Known rows, with every step that occurs:
konos-piru-rufe-mipuv: [-18.0 -22.3  -4.7   5.8   5.3  16.0 -17.1   2.1 -36.2 -18.2   1.9  70.9
  11.0  17.8 -40.1 -56.2  13.3 -26.2 -31.9  32.1 -14.0   6.1]
mipuv-konos: [  7.5  15.9  -3.8 -23.0  10.5  -2.6  -9.5   3.4   5.2  -4.5  12.3  20.9
  18.8  10.1  18.0  13.8 -11.9  50.2  -6.1   4.5  11.7  -2.1]
rufe-piru: [ 21.2   4.7 -24.5  -0.9   0.7  19.4   7.7  -4.3 -36.9  14.3   3.1  44.2
  16.3   6.7  23.5 -26.3  24.9  30.5 -38.1 -10.5  25.9   2.6]
roreviv-rufe-nudu-konos: [-35.4   0.6  12.5  -2.2  21.4   4.0  18.5  28.9  11.0  59.7  22.0  12.6
  22.9   9.9  15.3   9.3  33.9  10.3 -16.4  21.4 -12.5  13.8]
konos-mipuv: [-14.2  20.7 -14.8 -36.7  33.4  -4.2  21.4   8.0  -3.2  22.0  -0.3  -9.6
  14.2   5.7   9.5  15.0   7.6  14.1  10.1 -15.8  13.1   1.0]
kegu-rufe: [  4.0  14.0  -9.0 -10.2  20.6  20.8  22.4  -0.5  -9.9   3.2   1.0  17.6
  15.6  -4.8  19.9 -36.9  20.7  19.9 -20.3   5.8  22.9   4.1]
piru-konos-mipuv-rufe: [-48.6   5.6 -24.6 -32.2  50.8  -4.5  36.3  10.6  19.2  22.3   0.6 -19.7
  27.7  22.0 -21.5  55.2   1.0  36.5  35.4  -4.7   1.9  -3.0]
rufe-nudu-konos-mipuv: [-42.3   6.0  -4.0 -30.4  -0.7  -9.5  33.8  26.4  40.4  64.5  10.4   2.1
  17.5 -11.3  24.2  46.6  11.5  30.4   1.5  -8.0   3.1   3.3]
konos-piru-rufe-kegu: [ 20.2 -20.4  13.5 -28.8  15.4  20.1 -28.4   6.9 -40.9 -32.5   6.5  23.6
  16.2  -0.9   7.6 -73.3  28.8 -14.0 -28.4 -15.4  43.7   7.4]
konos-piru: [-11.1  -1.0  15.7 -40.4  30.1   6.6  19.8   8.6 -16.7 -11.7  11.8  28.6
  14.3  18.8  27.4 -11.6  19.5 -19.2 -13.8   5.9  12.4  14.5]
konos-piru-rufe: [  7.8 -15.3  10.9 -20.0  23.6   8.4 -12.6   5.8 -37.5 -16.2   6.6  41.2
   6.1  11.8   5.5 -53.8   3.9 -19.1 -36.9  -1.7  27.3  10.2]
kegu-rufe-piru-konos: [ -5.3  -2.5 -31.9 -20.7  25.1  30.5  26.4 -12.3 -17.9  -1.6  -8.1  52.3
  16.3  -4.5   7.0 -23.2  44.1  62.2 -40.4  -3.6   4.9  -2.4]
roreviv-rufe: [ -4.3  14.0   4.1  -6.9  50.4  12.5   5.3  11.0 -23.6  15.6  13.7  12.9
  18.2  26.4   7.6 -25.9  35.7  -7.6  -1.0  15.6  -9.3   6.5]
piru-konos: [-24.1   3.5  -0.5 -41.3  36.2   4.2  49.0   4.2 -15.0   5.1  -1.1  33.6
  29.3  16.3 -27.8  13.5  31.8  51.3 -11.6   4.8   9.5  -5.9]
piru-konos-mipuv: [-38.9  13.2 -10.8 -61.5  52.0  -6.0  38.4   6.7   8.6  12.0  -6.1  -1.3
  24.3  13.7 -33.3  36.0  30.5  46.0  10.5 -10.6  -6.2  -8.1]
konos-mipuv-rufe-nudu: [-43.6   9.4 -22.9  17.1  13.2  -7.0   6.5  21.7  15.6  49.8  20.3 -35.0
  19.1  12.3  20.4  51.2 -11.7  11.5   8.3  -5.5  25.8   5.1]
mipuv-rufe-nudu: [-29.4   1.0  -7.5  38.1  -2.9   4.2  13.2  19.3 -12.2  42.0  24.3 -12.8
  24.5  16.1  18.4  31.4  -1.9  14.6 -13.7  12.5  41.3   4.8]
nudu-konos-piru-rufe-kegu: [ 17.2 -27.6  16.6 -42.0   5.8  18.8   5.1  14.4  -6.3 -14.5   4.5  45.9
  17.2 -14.3   2.6 -74.0  20.3   1.5  -8.3 -15.1  21.8  15.0]
nudu-rufe-piru: [ 16.7   0.7 -35.0  -5.6  29.3  23.6  -0.3   9.9 -46.9  10.4   4.4  18.8
  17.9  11.3  -6.3 -21.6  36.7  18.5 -80.4  -8.6  17.7  -0.6]
rufe-nudu: [-20.0   9.3   6.6   3.9  -1.4   2.1  23.5  14.3 -15.6  30.0  16.2   9.0
  24.6   6.7  19.1  14.5  19.8  23.3 -39.8   5.5  29.7  -1.6]
piru-konos-mipuv-rufe-nudu: [-75.5  -1.2 -19.0 -10.7  31.4 -10.6  26.7  19.1  22.5  43.2  13.4 -46.1
  29.8  17.6 -10.9  76.3   8.8  37.7  14.0  -3.6  -1.3  -7.6]

Rows:
[-25.2   4.2 -34.0 -51.5  37.1   5.6  24.7  -2.6  -4.8  16.0  -8.2  11.6
  21.4   6.7  -8.2  22.5  38.1  55.6  -7.6 -25.1  -6.8  -9.3] : rufe-piru-konos-mipuv
[  8.6  13.0   9.9 -16.8  43.5  22.8 -12.6  12.8 -33.3  -5.1  14.1 -14.9
  29.9  11.3   2.5 -54.9  55.3   3.7   9.9  -2.6   8.4   8.7] : roreviv-rufe-kegu
[-24.0  -8.0  -5.1 -13.0  -4.3  -8.8   0.7  21.7  21.0  60.8   4.1  16.4
   7.9 -18.7  -0.3   2.3  -2.3  28.3 -24.5 -13.4  19.0  -1.0] : piru-rufe-nudu-konos-mipuv
[  6.4 -11.6  11.6 -28.7  18.7  -4.2 -39.8   0.3  -8.8 -29.6  14.4  41.6
   1.3  10.4  17.1 -30.6 -19.3  16.8 -37.4   3.9  11.1   3.2] : mipuv-konos-piru-rufe
[-29.8   9.8 -18.0  -1.3  20.7   4.9 -20.5  13.2  -7.5 -11.6   8.4  18.6
  21.5  19.2 -56.9  14.6   0.7  36.4 -52.1  37.5 -35.6  -6.3] : nudu-rufe-mipuv-konos
[-16.7   2.9  13.7 -46.6  19.2  -5.4  -5.4   4.1  13.2 -24.7  19.1  39.0
  10.3  19.0  35.4  12.0  -6.9  18.7  -9.4  12.4   0.2   6.8] : mipuv-konos-piru
[-34.1  -8.4 -13.1  24.7 -12.2   2.5  36.4  28.7  25.7  67.0  23.5   7.1
  27.2   2.0  16.8  42.9 -15.3  28.7   0.2  13.7  29.1   8.1] : mipuv-rufe-nudu-konos
[-25.3   3.5 -33.5 -21.1  21.3  -1.9  39.8  22.4  43.2  53.6   6.7  -8.9
  22.1  -0.3   2.1  36.6 -20.2  20.6  56.1  -6.0   6.6  12.3] : nudu-konos-mipuv-rufe
[-21.4 -16.5  21.4  -5.4  -3.8  -8.8 -52.0   8.3  -0.8  -7.7  24.3  27.9
   2.5   7.9  30.4  -0.3 -20.9  21.4 -58.1   8.5  10.6   1.5] : mipuv-konos-piru-rufe-nudu
[-18.7 -18.4  15.8  -2.3   5.3   1.9 -19.3  13.7 -33.0   6.3  18.8  26.2
   8.0   8.9  19.4 -24.9  10.2 -17.2 -64.9   3.3  21.1   6.8] : konos-piru-rufe-nudu
[-38.1  -5.6  -4.8 -18.9  32.4   3.4 -22.4  16.9  -3.9 -34.9  15.6  35.4
  15.8  28.3 -33.3   8.9   7.6  -1.7 -46.9  41.1 -48.0   4.9] : nudu-rufe-mipuv-konos-piru
[-43.1 -11.2  17.1 -29.0   3.4  10.9  31.8  20.4  36.4  22.8  17.2  46.8
  11.5 -12.6  58.2  -5.8  26.3   2.0 -25.8  12.9   6.3  19.1] : kegu-rufe-nudu-konos-piru
[ -9.2  -6.7 -35.5 -29.2  48.7  21.4  28.6   5.2 -37.2   1.6  -1.7  20.5
  27.3  17.3 -40.2   1.2  52.4  47.5 -77.2  -5.7   0.0 -10.6] : nudu-rufe-piru-konos
[-42.2  -3.1  -1.7 -15.5   8.6  11.8 -28.7  -1.8  20.0 -36.3  10.4  62.0
   8.1   5.8  21.5 -20.8  -3.3  11.3 -12.7  39.4 -45.9   8.0] : kegu-rufe-mipuv-konos-piru
[-24.6   2.3   1.8  -3.1 -11.8  13.6  40.4  16.8  30.5  43.9  11.7  31.5
  16.7 -21.4  38.1  -5.8  18.7  38.6 -31.8  11.2  12.9   8.9] : kegu-rufe-nudu-konos
[-22.2  11.1   5.9  11.6   0.1  15.3  11.4   8.7  -4.0  23.2  12.5  12.0
  16.8  -9.0  42.4 -14.3  24.6  25.2 -49.9   8.9  27.1   2.6] : kegu-rufe-nudu
[-24.7   9.4 -12.1   6.7  -8.4   2.4 -18.4   2.3  -4.4  -4.4   8.0  36.7
  22.0  15.0 -23.4   4.4  -9.3  46.6  -6.2  36.0 -26.0  -6.0] : rufe-mipuv-konos
[-11.2  -3.9 -12.9  24.6 -13.9   7.6 -53.6  -0.7 -20.8  -9.1   0.3  55.3
  12.2  10.6 -46.8 -31.5 -23.9  40.9 -30.2  31.3 -11.6 -12.2] : piru-rufe-mipuv-konos
[-39.9  -3.2   5.5 -21.0   2.9  -0.6 -18.1   5.1   5.0 -27.0  11.0  56.0
  17.4  22.8   0.1   2.7  -9.1   9.6  -6.8  40.7 -41.0   7.3] : rufe-mipuv-konos-piru
[-24.6  12.0 -15.9  11.3  -3.7  15.1 -24.5  -5.2  12.6 -15.7   3.6  45.5
  16.0  -1.5  -5.9 -23.1  -5.1  47.0 -12.9  37.3 -26.0  -2.4] : kegu-rufe-mipuv-konos
[ 36.2  -3.8  -2.3  -0.3   5.1  23.9 -33.9   3.0 -47.3 -14.5  -1.1  11.6
  23.4  -8.6 -25.0 -73.7  22.6  23.6 -22.8 -21.6  51.8  -4.2] : piru-rufe-kegu
[  3.5 -23.6   7.5 -34.9  15.0   7.4  18.4  14.2  -3.1  12.3   4.4  67.8
   7.1  -0.8   1.6 -43.9  -2.9  -7.9 -19.3   1.6  12.6  13.9] : nudu-konos-piru-rufe
[-27.7   3.0 -21.4   9.2  26.2  17.5  13.8  16.9 -37.1   3.2   2.0  19.6
  26.4  22.3 -64.2  -9.6  27.6   2.5 -52.1  35.7 -17.8  -2.5] : nudu-rufe-mipuv
